Every row comes from one small tree of marks. The marks that hang from a mark follow it in brackets, in alphabetical order. Every link used is in the known rows. Which tree was each row made from?
Known rows
C[A]: [-2.18 0.44 0.13 1.36 0.89 -2.45 1.28 -0.27 2.60 -0.22 0.66 -0.28 -0.04 -1.53 -2.01 -0.99 2.11 0.95 -0.73 -1.28 -2.03]
H[M]: [-0.28 -0.69 -0.93 -0.90 -2.68 0.68 0.33 -2.27 1.25 -0.60 1.65 -0.65 -1.38 0.59 -3.03 -0.09 0.58 -1.16 -0.03 -0.38 -0.47]
Z[A[D]]: [-1.48 -0.45 -0.07 -2.59 0.99 3.01 2.07 1.16 3.95 -1.58 -0.12 1.68 1.89 -0.85 0.25 0.63 -0.27 -0.33 -0.91 -0.29 0.58]
Y[A[H] M[Z]]: [-0.73 -0.80 -0.23 4.26 -0.23 -3.31 -0.85 1.49 -3.80 -0.81 2.11 -0.23 -2.35 1.91 0.42 0.48 -1.19 0.46 1.41 -1.18 1.06]
Y[A[W]]: [1.81 0.33 0.08 -0.62 -1.18 -3.24 1.11 -1.14 -0.57 -0.80 -0.74 0.97 2.37 -1.60 -1.85 0.52 1.02 1.17 -0.34 1.37 1.05]
A[D H[M] W]: [2.10 0.44 -0.95 -1.50 -0.70 2.57 -2.88 -3.22 -1.11 1.95 -1.71 0.05 0.77 2.19 -1.47 -2.30 -0.93 -0.85 0.77 2.48 0.71]
M[Z[A]]: [-1.87 -0.63 0.20 0.19 -0.12 -0.13 3.66 1.21 0.96 -1.78 2.49 -0.09 -2.06 -1.81 1.26 2.44 -0.25 -0.35 -1.10 -3.81 -0.66]
Y[A]: [-0.14 -0.44 -0.92 0.18 -0.67 -3.13 1.04 -0.06 0.66 -1.65 1.18 0.52 1.57 -1.41 -2.78 -0.03 0.43 -0.05 0.42 0.03 0.66]
Z[A[D H W] M]: [2.11 1.02 0.82 -0.69 1.02 1.52 -2.46 0.04 -0.04 1.54 -2.74 -0.12 2.82 -1.09 1.40 -0.66 -1.16 -0.27 -2.38 1.20 -0.57]
Z[M]: [0.21 -0.57 -1.18 0.08 -1.74 -2.19 -0.25 0.83 -0.03 0.10 0.37 -2.13 0.82 -1.18 -1.62 1.19 1.48 -0.27 -2.04 -0.32 -2.86]
A[D H]: [0.35 -0.47 -2.08 -0.40 1.74 1.63 -1.18 -0.50 -0.52 1.05 -0.66 -0.68 1.56 1.67 -0.70 -2.21 -1.18 -0.73 1.20 1.30 -0.23]
D[A[H[M[Z]] W]]: [1.26 -0.63 -0.27 0.60 -3.46 1.18 -0.86 -2.23 -5.04 2.20 0.12 -2.80 -4.28 -0.57 0.36 0.31 -0.52 -0.98 1.39 -0.50 -0.64]
Z[A[D] M]: [-0.56 -0.41 -0.25 -1.79 0.43 1.18 -0.03 2.71 3.07 -0.50 -0.79 0.46 2.56 -1.51 -0.03 1.03 0.85 -0.71 -2.08 0.15 -0.80]
D[A]: [-0.92 -1.59 -0.71 -0.32 -2.05 0.92 1.79 0.31 -0.31 -0.39 0.62 -1.33 -0.89 -2.41 -0.52 1.36 0.41 -0.12 0.55 -0.20 -2.02]
C[A[D H W]]: [0.18 1.61 -0.14 0.26 2.84 -0.51 -2.35 -0.97 -0.13 2.36 -2.79 -0.01 2.12 0.41 -0.59 -3.32 1.08 1.06 0.12 1.91 -0.42]
C[A[W]]: [-0.29 1.07 0.95 0.55 0.53 -2.70 1.12 -1.13 1.41 0.31 -1.06 0.16 0.72 -1.64 -1.21 -0.55 2.79 1.90 -1.40 0.07 -1.59]
C[A M]: [-1.29 1.38 1.55 0.79 1.27 -4.09 0.82 -0.26 5.97 -1.03 1.65 -0.35 -0.40 -0.74 -0.44 -0.74 1.53 0.05 0.83 -0.54 -2.11]
A[D W]: [1.24 -0.05 -0.98 -2.56 0.28 1.10 0.69 0.33 -0.01 0.35 -2.17 0.55 2.94 0.67 -0.42 0.08 1.54 1.13 -0.24 2.57 -0.31]
Y[A[D]]: [-0.24 -0.66 -1.61 -1.86 0.68 -1.42 0.43 1.47 1.08 -1.03 -0.70 1.23 3.46 -0.24 -2.75 -0.96 0.88 -0.16 1.62 2.02 1.92]
M[Z[A[W]]]: [-0.26 -0.01 1.05 -0.34 -0.48 -0.19 3.31 0.29 -0.22 -1.04 0.84 0.57 -1.36 -1.91 2.23 2.67 0.49 0.87 -2.25 -2.54 -0.32]
Z[A[W] M]: [1.50 0.58 1.60 -0.61 -1.13 -0.71 0.67 -0.31 1.04 -0.06 -0.89 0.20 1.63 -2.93 0.79 2.28 1.07 0.75 -4.13 -0.57 -1.55]
Y[A[H W] M[Z]]: [0.88 0.08 0.73 4.22 -0.72 -3.33 -0.82 0.71 -5.30 -0.08 0.26 0.17 -1.52 1.66 1.24 1.07 -0.37 1.48 0.77 0.17 1.35]
M[Z[A[H W]]]: [0.85 0.85 1.06 1.15 0.56 0.06 0.94 -1.51 -2.00 0.39 0.60 -0.42 -1.60 -0.98 3.02 0.74 -2.07 0.24 -1.70 -2.60 -0.41]

Write each row's tree
[0.32 -1.00 -0.29 0.92 -3.39 2.60 -1.72 -3.26 -1.36 1.30 0.95 -2.30 -3.11 -0.69 -1.68 -1.22 -2.09 -2.05 1.87 0.14 -0.92] => D[A[H[M]]]
[-1.53 0.81 -0.97 1.10 2.88 -0.52 -1.85 -0.19 1.59 1.54 -1.20 -0.77 1.53 0.37 -1.47 -3.73 0.40 0.16 1.07 0.43 -0.79] => C[A[D H]]
[1.79 0.09 0.40 0.69 -1.62 1.04 -0.53 -2.51 -3.29 1.83 -0.95 -1.77 -0.61 -1.67 0.87 0.09 -1.58 0.41 0.34 1.16 -1.78] => D[A[H W]]
[0.61 0.39 0.67 1.71 -0.07 -0.12 -1.26 -1.05 0.96 0.32 0.72 -1.15 0.20 -1.83 0.58 -0.02 -2.04 -1.31 -2.80 -1.72 -1.81] => Z[A[H] M]
[-0.11 -0.16 0.43 -2.71 -1.11 2.64 1.27 0.22 0.68 -0.68 -0.19 1.38 -1.00 0.23 0.68 1.40 1.04 -0.40 -0.18 -0.47 1.67] => H[M[Z[A[D W]]]]
[-2.10 -0.77 0.92 2.14 1.70 2.40 -0.10 2.90 -0.69 -0.85 0.86 0.90 -1.87 2.77 3.11 1.09 -2.00 0.05 0.40 -1.39 0.77] => Y[M[Z[A[D H]]]]
[-1.70 -0.87 0.55 -0.28 -2.18 1.17 2.41 -0.63 1.64 -1.65 3.09 0.18 -3.83 -1.01 -0.10 1.85 -0.34 -1.34 -0.81 -3.40 0.52] => H[M[Z[A]]]
[1.52 1.74 2.68 0.64 1.09 -1.29 0.79 -1.35 1.51 -0.26 1.88 -0.31 -2.39 -0.40 4.59 1.07 -2.55 -0.40 -0.18 -1.52 -0.42] => C[M[Z[A[H W]]]]
[-1.63 -1.38 -0.12 3.04 -1.03 -3.65 1.45 3.42 -2.28 -2.26 2.12 0.52 -1.64 1.20 -0.35 2.65 1.44 1.09 1.17 -1.15 1.12] => Y[A M[Z]]
[2.05 0.94 -1.05 -0.90 1.14 1.52 -1.64 -1.40 -1.87 1.76 -2.09 -0.04 2.60 1.48 -0.01 -1.69 -0.95 0.44 0.36 2.55 -0.09] => A[D H W]
[-0.19 -0.82 -2.47 -0.73 -0.33 1.66 -1.75 -0.37 -2.14 1.11 0.86 -1.52 -2.11 2.86 -1.24 -1.97 -0.70 -2.05 2.25 -0.33 0.58] => A[D H[M[Z]]]
[-0.07 0.20 1.36 0.65 -1.15 2.69 -0.83 -4.28 2.29 0.01 1.80 0.45 -2.34 -0.28 -0.76 -1.02 -3.25 -2.03 -0.91 -1.75 0.38] => Z[A[H[M]]]
[1.62 0.07 -1.60 -1.07 -0.85 1.44 -1.93 -1.25 -3.44 1.96 -0.96 -1.17 -1.30 2.60 -0.36 -1.68 0.05 -0.76 1.31 0.78 0.71] => A[D H[M[Z]] W]
[-0.49 0.86 -0.20 -1.17 1.77 -0.91 -0.04 0.75 1.89 0.65 -2.64 0.77 2.65 -0.58 -1.38 -1.41 3.39 2.07 -0.43 1.59 -0.53] => C[A[D W]]
[-1.94 -1.50 -1.06 1.19 0.26 -1.98 0.53 5.21 -1.62 -2.00 0.41 1.39 0.17 2.46 -0.32 1.58 1.94 1.20 2.04 0.82 2.19] => Y[A[D] M[Z]]
[0.66 0.68 0.24 -0.63 1.83 1.84 0.15 0.19 -1.51 0.57 -0.75 0.64 0.34 0.01 3.04 -0.09 -1.46 -0.15 -0.48 -0.50 0.76] => M[Z[A[D H W]]]
[1.47 0.72 1.22 -1.83 -0.31 4.35 -1.86 -3.40 1.37 0.90 -1.51 1.61 0.73 0.49 0.19 -1.57 -2.39 -1.19 -0.46 1.38 1.84] => Z[A[D H[M] W]]
[1.94 -0.36 0.66 0.32 -3.51 2.26 -1.78 -4.40 -2.91 2.12 -0.75 -1.64 -2.08 -1.04 -0.73 -0.61 -1.52 -1.08 0.71 1.29 -0.67] => D[A[H[M] W]]
[0.54 -0.48 -1.84 -1.14 -0.31 2.64 -2.64 -2.36 0.16 1.35 -0.41 -0.54 -0.24 2.56 -2.35 -2.88 -1.48 -1.87 1.50 1.37 0.72] => A[D H[M]]
[-0.64 -0.27 0.70 4.05 -0.21 -2.15 -1.35 -0.27 -1.46 -0.81 1.04 0.64 -0.29 1.57 -0.99 0.04 -1.73 0.79 0.90 0.54 1.08] => Y[A[H] M]
[0.80 -0.03 -1.82 -0.36 1.48 -1.10 -1.84 -0.05 -0.41 0.25 -0.70 0.39 2.55 0.46 -2.21 -2.79 -1.58 -1.06 2.30 2.11 1.80] => Y[A[D H]]
[-1.27 -0.30 1.80 0.41 0.28 2.07 1.95 3.81 -0.48 -1.71 -0.49 2.45 -0.30 1.73 3.55 3.58 1.33 1.95 -1.11 -0.10 1.00] => Y[M[Z[A[D W]]]]
[-2.14 -0.80 -0.68 -1.61 1.00 1.55 2.75 3.06 1.55 -1.30 1.05 0.73 -0.21 -0.58 1.22 1.28 0.47 -0.47 -0.14 -1.78 0.44] => M[Z[A[D]]]
[-0.57 1.56 0.70 -1.03 2.31 -3.48 0.69 2.57 3.04 0.11 -0.62 -0.17 -0.04 0.60 1.29 -0.33 3.51 1.17 1.73 1.07 -0.75] => C[A[D W] M[Z]]
[1.73 0.06 -0.76 -2.42 0.35 -1.49 0.27 0.79 -0.19 -0.55 -2.35 1.75 4.00 -0.38 -1.76 -0.34 1.56 1.22 1.05 3.31 2.09] => Y[A[D W]]
[1.38 0.58 0.62 -2.39 0.10 0.93 -0.19 1.65 1.57 0.05 -2.45 0.99 3.50 -1.84 0.65 1.47 1.41 0.39 -2.91 1.15 -0.51] => Z[A[D W] M]
[-3.00 -0.99 1.57 2.57 -0.30 0.47 2.79 3.06 0.59 -2.54 3.00 1.03 -3.30 0.76 2.70 3.99 -0.03 0.97 -1.30 -3.28 -0.31] => Y[M[Z[A]]]
[-1.62 1.03 -0.04 0.84 3.54 -3.14 -1.41 1.67 2.50 0.88 1.15 -1.57 -1.38 1.30 1.18 -2.51 0.75 -0.62 3.02 -0.23 -1.04] => C[A[D H] M[Z]]
